Each row was made from one path, in order. Every step used is in the known rows, and no mark comes twice. Write each row's path.
Known rows
sifor dosi: [ 2.05  0.10  1.42 -0.05  0.81  1.98 -0.64 -3.21 -0.16  0.51 -1.56 -2.30
 -0.65  0.30 -0.61  0.24 -0.21  0.96 -0.19]
rimo dosi: [ 1.17  0.25  1.09 -0.58  0.84  0.63  0.21 -2.30 -0.17 -0.41 -0.44 -3.86
  0.00  0.57 -1.07  0.14 -0.17  1.68 -0.31]
zutu bagis rimo: [ 1.32  0.17  0.77  1.49 -0.43  1.89 -1.75 -0.53 -0.06  0.81  2.11  1.25
  0.69 -1.94  0.97 -1.51  1.01  0.71 -0.77]
rubal zutu bagis rimo dosi sifor: [-0.97 -0.24  0.82 -1.07 -0.52  0.92 -1.69  1.51  3.85 -0.45  2.77 -1.53
 -0.35 -2.12  1.04 -0.72  0.78 -0.25 -0.44]
rubal zutu deruno sifor: [ 0.06  0.72  0.33 -0.73  2.41 -1.65 -0.68 -1.26 -0.46  2.45  0.22 -1.55
 -0.20  3.34  1.00  1.36  0.87 -1.95  0.50]
bizi zutu dosi sifor deruno rimo: [ 1.13 -0.48 -0.19 -0.13  0.00 -1.42  0.35  1.15 -0.99  0.82  0.82  2.92
 -0.05  1.08 -1.03 -1.02 -0.15  0.81 -0.01]
deruno rimo dosi sifor: [-0.38  0.15 -0.41 -1.05  0.75  1.54  0.88  0.46  0.48 -1.26  0.47 -0.71
 -0.56  1.01 -0.55 -0.44 -0.73  0.39 -0.28]
dosi sifor deruno zutu bagis rimo: [-0.90 -0.02 -0.38  1.59 -1.50 -0.54 -0.48  1.62 -0.55  0.19  0.38  3.73
  0.54 -2.51  1.83 -0.38  0.56 -1.50  0.37]
rimo dosi sifor: [ 0.04 -0.10  0.36 -1.60  0.78  0.96  0.54 -0.44  1.74 -0.97 -0.20 -2.10
  0.12  0.92  0.61  0.20 -0.26  0.43 -0.01]
rimo bagis: [ 0.76  1.40 -0.46  1.94 -0.24  0.76  0.00 -2.41 -1.60  3.36 -0.05  1.61
  1.02  1.49  1.43  0.11  0.67  1.41 -0.42]
deruno rimo: [ 1.52  0.44  0.25  2.03  1.13  1.30 -0.13 -2.35 -2.22  1.75  0.43  0.11
  0.53  0.95 -0.42 -0.45  0.57  1.43 -0.31]
bizi zutu bagis rimo dosi sifor: [-0.78 -0.21 -0.46 -1.78 -1.01  1.69 -1.42  2.88  2.85 -0.92  2.95 -0.31
 -0.24 -2.64  0.12 -1.97 -0.24  0.97 -1.22]
bagis rimo dosi sifor deruno zutu: [-1.46  0.26  0.77  0.05 -1.71 -1.83  0.65  2.21 -0.50 -1.75 -1.14 -0.75
  0.24 -0.90 -1.26 -0.06 -0.83 -2.01 -0.18]
bagis rimo dosi sifor: [-0.18  0.00  1.18 -1.19 -0.79  0.88 -0.07  1.83  1.61 -1.78  0.82 -1.39
  0.41 -0.30 -0.37 -0.92 -0.64 -1.01 -1.07]
zutu deruno rimo bagis: [ 0.81  2.84 -1.40  1.79  0.21  0.06  1.04  0.79 -3.47  2.92  0.74  3.97
 -1.07  3.05 -0.23 -0.31  0.41 -1.42 -0.09]
bagis rimo dosi sifor deruno zutu bizi: [-1.17 -1.14 -0.76  0.64 -0.50 -0.78  0.06  1.18  0.59 -1.92 -1.30 -1.30
 -0.05 -2.18 -1.11  1.11 -0.77 -0.13 -0.13]
rimo dosi sifor deruno zutu bizi: [-0.90 -1.23 -1.54  0.11  0.85 -0.82  0.56 -0.84  0.66 -1.04 -2.18 -2.21
 -0.36 -1.11  0.03  2.27 -0.42  1.47  0.86]
rubal zutu dosi sifor deruno rimo: [ 0.77 -0.47  0.90  0.53  0.70 -2.21  0.10 -0.06 -0.07  1.28  0.50  1.66
 -0.13  1.89 -0.21  0.25  0.79 -0.29  0.73]
deruno zutu dosi: [ 1.46  0.96  0.81  3.32  1.49 -1.23 -1.14 -2.53 -2.32  1.57 -2.17 -2.38
  0.96 -0.71  0.57  0.82 -0.06  2.53 -0.06]
deruno rimo dosi: [ 0.65  0.55  0.36  0.06  0.81  1.39  0.64 -1.31 -1.41 -0.62  0.42 -2.61
 -0.51  0.98 -2.24 -0.64 -0.58  1.62 -0.69]

Which path is each row?
[-0.64  0.26  0.58  0.88 -1.62 -0.64 -0.38  1.00 -1.53 -1.59  0.00 -0.79
 -0.62 -2.57 -1.93 -0.75 -0.47 -0.34 -0.29]	sifor deruno zutu bagis rimo dosi
[-0.60 -0.84 -0.23 -2.52 -2.26  0.18 -0.41  3.18  2.06 -1.55  2.55  1.48
 -0.57 -1.91 -1.20 -1.97 -0.11 -0.33 -0.63]	bizi zutu bagis rimo dosi sifor deruno
[ 0.05 -0.34  0.70 -1.88  1.10  2.35 -0.41 -2.50 -0.29 -0.26 -1.81 -2.08
 -0.41  2.11 -0.48  0.52 -1.72 -0.57 -0.82]	deruno sifor dosi
[-1.39 -0.13 -1.08 -0.75 -0.47 -0.41  0.49  0.43  0.43 -1.26 -0.79  0.15
 -0.91 -1.30  0.90  0.73 -0.22 -0.02  1.10]	rimo dosi sifor deruno zutu bagis
[-0.36 -0.80  0.47 -2.18 -1.97  0.57  0.14  2.71  1.74 -2.71  1.70  2.21
 -0.60 -1.16 -0.73 -1.30 -0.19 -1.81 -0.23]	zutu bagis rimo dosi sifor deruno
[-0.65  0.67 -1.57  0.59 -1.39  0.00  1.81  0.64 -1.84  2.12  0.64  6.33
  0.05  2.78  0.47 -0.29  0.28 -1.53  0.26]	dosi sifor deruno rimo bagis
[ 0.14 -0.76  0.56 -2.48 -0.36 -0.69  1.32 -0.07  0.93 -1.60 -0.48 -0.40
 -0.22  1.68 -0.61  0.27 -0.12 -0.84  0.65]	rimo dosi sifor deruno
[-0.15 -0.63  1.39 -1.86 -1.99 -0.89  0.86  2.17  0.67 -2.36  0.36  0.59
  0.11  0.46 -1.73 -0.86 -0.41 -2.39 -0.37]	bagis rimo dosi sifor deruno
[-0.99 -0.79  1.11 -1.92 -1.52 -0.52 -0.74  1.90  3.02 -0.96  2.35  0.29
 -0.67 -1.35 -0.34 -0.61  0.96 -1.51  0.21]	rubal zutu bagis rimo dosi sifor deruno
[ 0.37  0.81 -1.16 -1.31  1.86 -0.88 -0.21  0.15 -1.38  1.96  0.35 -0.52
 -0.19  2.82  0.19  0.06 -0.11 -0.83 -0.36]	bizi zutu deruno sifor
[-0.44  0.04 -0.39  1.41  0.29 -2.00  0.63 -1.30 -1.17  1.42 -1.95  1.04
  0.92  0.13  1.70  1.31  0.75 -0.47  1.27]	dosi sifor deruno zutu
[-1.82  0.74 -0.44  0.47 -0.79  1.25 -1.06  2.29  1.07 -1.41  0.55 -0.72
 -0.18 -3.33  0.99 -0.64 -0.67 -0.27 -0.55]	deruno zutu bagis rimo dosi sifor
[ 0.41 -0.49 -0.39  0.08 -0.06 -0.08  1.32 -0.24 -1.26  0.73  0.46  3.63
  0.19  1.97  0.03 -0.16  0.53 -1.01  0.70]	dosi sifor deruno rimo
[-1.25  0.19 -0.10 -0.36 -0.30 -1.80  1.21 -0.16 -0.50 -1.01 -2.15 -1.54
 -0.19  0.09 -0.17  1.18 -0.48 -0.47  0.86]	rimo dosi sifor deruno zutu
[-0.13 -1.35 -1.83  1.94  1.32 -0.86  0.05 -2.14 -0.15  1.20 -2.15  0.45
  0.73 -1.01  1.94  2.47  0.70  1.35  1.25]	dosi sifor deruno zutu bizi
[ 1.86 -0.19  0.85  0.27  1.17  0.01 -0.53 -0.61  1.03  0.29 -0.39  0.46
  0.98  0.95  2.12  0.18  0.18  0.95  0.06]	zutu dosi sifor
[ 0.91 -0.47 -1.40  3.81  2.66  0.57 -1.24 -4.34 -1.04  2.29 -1.83 -2.95
  1.07 -2.04  1.43  2.04  0.81  3.91  0.27]	deruno zutu bizi
